Known rows, with every way that one mark hangs from another:
P(L(F J)): [-2.74 -1.51  0.84  1.94  4.51 -0.57 -3.08 -1.25 -1.28  2.19 -1.19  2.19
 -0.71 -3.04  3.07 -1.70 -1.86  1.05 -2.89  2.64  0.82  3.09]
J(L): [-3.79  1.03  1.59  1.09  3.21 -1.93 -3.16 -0.05 -2.43 -3.91 -0.06  1.73
 -2.10  2.94  3.84  1.94 -4.49 -1.42 -4.83  0.81 -0.35  2.67]
L(F(T(R)) J(S) P): [ 2.14 -2.98 -2.24  1.80  3.02  1.60 -1.12 -1.49  2.01  3.45 -0.21  0.47
  2.72 -5.26 -1.37 -6.35 -1.98  2.99  1.12  3.90  2.60 -2.60]
T(F(L(J)) R): [-0.80 -0.84  2.08  1.93  4.64 -0.29 -8.15 -1.27 -5.49  2.77 -2.19  2.32
 -2.00  3.61  2.72 -2.96  0.95 -0.11 -0.62 -2.29  0.81 -0.38]
P(L(J(S))): [-3.39  0.25 -0.79  2.14  1.97 -0.22 -1.32 -1.54 -4.04  2.86  0.30  2.54
 -0.12  0.18  2.29 -1.46 -1.80 -1.07 -0.75  4.94  0.30  2.16]
R(L(F J(S) P) T): [-1.10  0.24  2.17  2.43  3.94 -2.00 -2.02 -5.09  6.97  1.24  0.39  3.10
  1.19 -4.41  0.88 -5.55 -3.67  2.01  4.80  2.21  4.94  3.93]
N(R(L(P) T(F))): [-3.09  1.31  5.91  1.14  7.73 -4.41 -6.93 -3.64  5.02 -4.30 -3.61  0.43
 -3.91  0.53  5.49 -1.75 -2.17 -3.23  2.13 -3.92  2.81  2.54]
R(L(F P) N T): [ 0.53  1.09  5.39  0.18  6.35 -2.79 -3.92 -2.55  9.19 -2.15 -0.41 -0.86
 -3.05 -3.73  4.53 -1.81 -3.28  0.68  4.67 -2.97  5.22  5.64]
N(R(L(F) T)): [-1.92  2.26  5.87 -1.62  4.88 -3.39 -4.70 -1.22  4.34 -5.78 -1.05 -1.48
 -2.99 -3.24  3.94  1.47 -3.44 -3.66  0.24 -0.14  1.81  2.73]
L(F J P): [-3.39 -1.90 -0.72  3.29  6.55 -0.06 -1.75 -2.99  4.50  3.15 -1.50  2.20
 -1.12 -4.80  1.73 -3.37 -1.55  1.97 -2.76 -0.12  1.30  1.82]
J(L(F(T(R)) P) S): [ 2.69 -2.02 -1.98  2.14  2.16  2.18 -0.94 -0.86  1.42 -1.98 -1.27  0.56
  3.15 -2.68 -0.95 -5.19 -6.48  3.38 -1.63  4.07  2.11 -1.90]
U(L(F)): [-2.32  0.78  0.92  2.16  4.27  3.06 -3.92  1.90  0.06 -3.58 -2.27  0.95
 -2.16  0.20  3.19  3.26 -2.46 -1.89 -5.06  0.04 -2.11  0.58]
T(F(L(P)) R): [-0.59 -1.13  1.38  4.16  5.66  1.13 -7.80 -1.48 -1.54  1.00 -3.86  1.33
 -3.00  3.55  2.46 -3.53 -1.75  0.14 -1.92 -5.31  1.62 -0.22]
R(L): [-4.56  2.26  4.13  0.45  3.02 -2.89 -5.09 -0.14 -0.58 -3.09  0.24  0.83
 -4.12  2.29  3.41  2.84 -2.49 -3.82 -0.75 -1.61  1.45  4.45]
T(F(L(J P)) R(N)): [ 1.30 -0.70  2.00  1.46  7.40  0.03 -6.19 -3.40  0.00  5.23 -3.23  1.88
 -3.48  2.26  4.52 -5.68  2.25  2.20  2.56 -4.03  2.61  0.02]
J(L(F)): [-2.38  0.34  1.03  1.57  3.68 -0.42 -2.37 -0.14  0.15 -3.93 -1.33  1.95
 -1.40 -0.83  2.83  0.48 -6.15  0.75 -5.49  0.68 -0.93  2.68]
J(L(F(T) P) S): [ 0.55 -2.38 -2.12  2.43  3.29  2.52  1.14 -2.14  2.44 -3.27 -2.28  2.12
  2.02 -3.21  0.24 -2.82 -5.01  2.33 -3.64  2.93 -0.36  0.30]
J(L S): [-3.02  2.35 -0.76  1.78  0.83 -0.22 -0.57 -0.71 -2.41 -3.51 -0.08  2.33
 -1.02  2.32  2.01  0.26 -6.01 -1.12 -3.50  3.03 -1.45  1.92]
N(R(L(J P) T(F))): [-3.54  0.72  5.66  0.55  8.72 -5.53 -6.39 -5.69  4.89 -0.57 -2.72  2.12
 -2.21 -0.20  5.44 -3.90  0.48 -1.43  3.79 -2.04  3.83  2.05]
L(F): [-2.48 -0.22  1.15  1.79  3.82  0.30 -2.75  1.42  0.83 -2.16 -1.34 -0.09
 -3.23 -2.75  1.95  1.13 -4.19 -1.66 -4.38 -1.12 -1.44  2.45]
P(L): [-3.63 -0.13  1.98  2.00  3.10 -1.20 -3.90  0.97 -3.44 -1.50 -0.41 -0.29
 -2.77  1.85  3.98  1.66 -3.17 -2.84 -3.89  0.74  0.85  3.64]
N(R(L(F P) T)): [-2.15  1.18  4.40  0.13  6.73 -2.84 -3.90 -3.19  8.33 -4.20 -2.04 -0.51
 -2.33 -4.10  3.45 -0.84 -3.49 -1.86  0.37 -0.60  3.58  2.66]
J(S): [-3.40  1.67 -0.49  2.19  0.97  0.54 -1.31  1.17 -1.79 -1.44  0.10  0.47
 -2.83  0.21  1.24  1.23 -4.05 -3.87 -2.55  1.13 -1.89  1.71]
T(F R): [-1.63  0.22  2.80  2.36  3.29 -1.62 -7.96  2.57 -3.38 -0.80 -1.83 -0.87
 -3.67  2.75  3.23 -1.71 -4.29 -1.88 -0.66 -3.93  0.26  0.50]

Rows:
[-3.89  0.07 -1.81  3.16  3.73  0.03 -0.08 -3.49  1.75  3.95 -0.06  3.03
 -0.89 -1.14  1.00 -3.24 -1.45  0.09 -0.56  2.31  0.83  0.98]
L(J(S) P)
[-2.25  1.55  1.47  3.10  3.68 -1.63 -6.07 -3.56  1.05  4.21 -2.13  3.90
 -0.76  1.60  1.15 -7.80 -2.69  2.08  5.84 -0.71  4.09  0.72]
T(F R(L(J(S) P)))
[-3.42 -1.25 -0.12  2.94  6.32  0.49 -3.04 -4.74  0.25  3.08 -1.28  3.60
 -1.71  0.99  2.53 -1.28  2.49  0.05 -3.83 -0.66  1.41  1.32]
F(L(J P))
[-0.64  3.93  5.08 -2.26  2.87 -3.27 -6.64  1.57  0.25 -1.19  1.50 -1.97
 -4.99  2.46  4.28  0.65 -2.30 -2.48  4.43 -1.70  3.97  2.94]
T(R(L N))
[ 1.81 -1.45  4.63  2.17  7.41 -0.55 -5.54 -3.00  3.43 -0.75 -3.30  0.42
 -4.44  1.94  6.04 -2.06  0.49 -0.66  1.70 -6.98  1.85  3.25]
R(N T(F(L(P))))
[ 0.51 -3.37 -0.96  0.92  2.80  1.76 -0.40 -1.13 -2.55  1.34 -1.11  1.78
  2.37 -4.47  0.90 -2.45 -0.91  0.79 -1.14  5.48 -0.64  1.02]
P(L(F(T) J(S)))
[ 1.88 -2.60 -1.85  1.66  3.10  2.72 -2.15 -3.16 -2.42  3.50 -0.02  1.83
  2.09  0.43 -0.67 -4.18  2.11  0.70  0.12  2.99  2.91 -3.14]
F(L(J(S) P) T(R))
[ 0.91 -3.58  0.40  1.02  5.47  1.03 -4.83 -3.15 -2.13  2.63  0.33  0.85
  0.98  1.06  1.17 -2.81  3.52  0.50 -1.55  0.96  4.19 -2.17]
F(L(J P) T(R))
[-0.23 -2.98 -1.63  2.00  4.37  2.85 -0.24 -4.42 -1.32  2.42 -1.03  3.29
  1.15  0.11  0.22 -1.72  3.44 -0.32 -2.07  2.29  0.25 -0.77]
F(L(J(S) P) T)
[-2.35 -0.85 -2.51  3.76  4.36  1.64  0.63 -3.25  4.16  3.99 -1.88  2.88
 -0.21 -4.86 -0.15 -4.73 -2.96  2.26 -1.24  1.87  0.05  0.97]
L(F J(S) P)
[ 1.96  1.32  5.40 -3.75  3.18 -2.65 -6.26  1.72 -1.05 -2.78  1.84 -2.89
 -3.10  1.52  4.00  1.22  0.08 -3.02  4.48 -0.82  3.87  1.18]
F(T(R(L N)))
[ 1.62 -2.38  2.11 -0.38  2.62  1.27 -5.89  1.25 -5.55 -2.40  0.29 -1.69
 -1.05  2.75  1.49  2.14  0.86 -3.31 -3.26 -0.35  1.30 -1.58]
F(L T(R))
[ 3.65 -2.05  2.12 -2.36  4.49 -0.81 -3.60  1.13  0.29  1.69  0.91 -2.22
 -0.48 -4.33  2.63 -2.24  1.05  1.12  2.40  1.66  1.98 -1.21]
L(F(T(R(N))) J)
[-2.62  2.37  7.27 -0.86  5.69 -5.16 -7.88 -1.19  1.35 -5.72 -2.69 -0.27
 -4.41  1.37  5.67  0.97 -2.20 -5.10  2.31 -3.18  1.29  2.84]
N(R(L T(F)))
[-1.72 -0.74 -1.31  2.73  2.55  1.31 -0.67 -1.54 -1.65  2.81 -1.26  2.92
  0.33 -3.65  1.20 -3.02 -3.21  1.21 -1.33  4.90 -0.44  2.48]
P(L(F J(S)))
[-0.67  2.05  6.10 -0.47  5.58 -4.25 -4.42 -2.71  7.17 -2.29  1.02 -1.20
 -3.86  0.14  5.60 -0.42 -1.69 -1.65  5.25 -2.94  5.78  5.21]
R(L(P) N T)
[-1.80  0.40 -2.46  3.77  3.22  1.93  0.78 -2.36  3.66 -1.66 -2.72  3.35
  0.07 -2.34  0.71 -3.61 -7.27  2.90 -3.85  2.20 -0.68  1.51]
J(L(F P) S)
[-3.36 -0.70 -0.66  3.54  7.13  2.55 -2.75 -2.37  3.71  1.68 -2.35  3.63
  0.12 -1.33  3.09 -1.32  0.11  1.80 -3.29  1.57  0.84 -0.06]
U(L(F J P))
[-2.92  0.11  0.63  1.87  5.22  1.92 -3.58 -0.20 -0.05  0.19 -1.48  2.88
 -0.65 -0.78  3.57  1.52  0.04 -0.12 -3.71  2.17 -1.07  0.04]
U(L(F J))
[-2.53 -1.34 -0.98  4.94  5.55  2.07 -2.76 -4.95 -0.69  4.34 -4.43  5.46
 -1.52  1.66  1.47 -4.96  0.88  1.22 -0.99 -1.97 -1.13  0.72]
T(F(L(J(S) P)))
[-2.52  0.22 -2.90  4.07  4.81  4.29 -0.51 -2.62  3.43  2.37 -2.62  4.50
  0.73 -1.90  1.07 -2.94 -1.24  1.81 -1.70  3.69 -0.30 -0.87]
U(L(F J(S) P))
[-0.04 -1.55  5.14  2.43  5.05 -0.99 -7.30 -0.80 -2.09 -3.31 -2.29  0.62
 -3.16  2.99  4.62  0.64 -1.45 -3.07 -1.59 -4.94 -0.20  2.90]
R(T(F(L)))
[-3.02  0.89  6.27 -0.59  3.87 -5.62 -5.92 -2.60  1.02 -1.30  3.01  1.30
 -1.26  0.39  4.03  0.21 -0.93 -2.06  3.68  0.85  4.99  4.55]
R(L(J) T)
[-0.60 -0.76  1.55 -0.62  2.52 -0.23 -1.72 -1.96  0.26 -0.29 -0.49  2.78
  0.85 -3.85  0.03 -1.22 -0.01 -0.03  2.19  3.44  0.46  1.83]
R(L(F(T) J(S)))
[ 0.28  1.74  3.07 -0.37  6.24 -2.08 -4.79 -3.01  6.13  4.03 -0.14  0.62
 -2.11 -3.19  3.17 -5.64 -1.10  3.61  5.65 -0.51  6.25  2.27]
T(R(L(F J P) N))
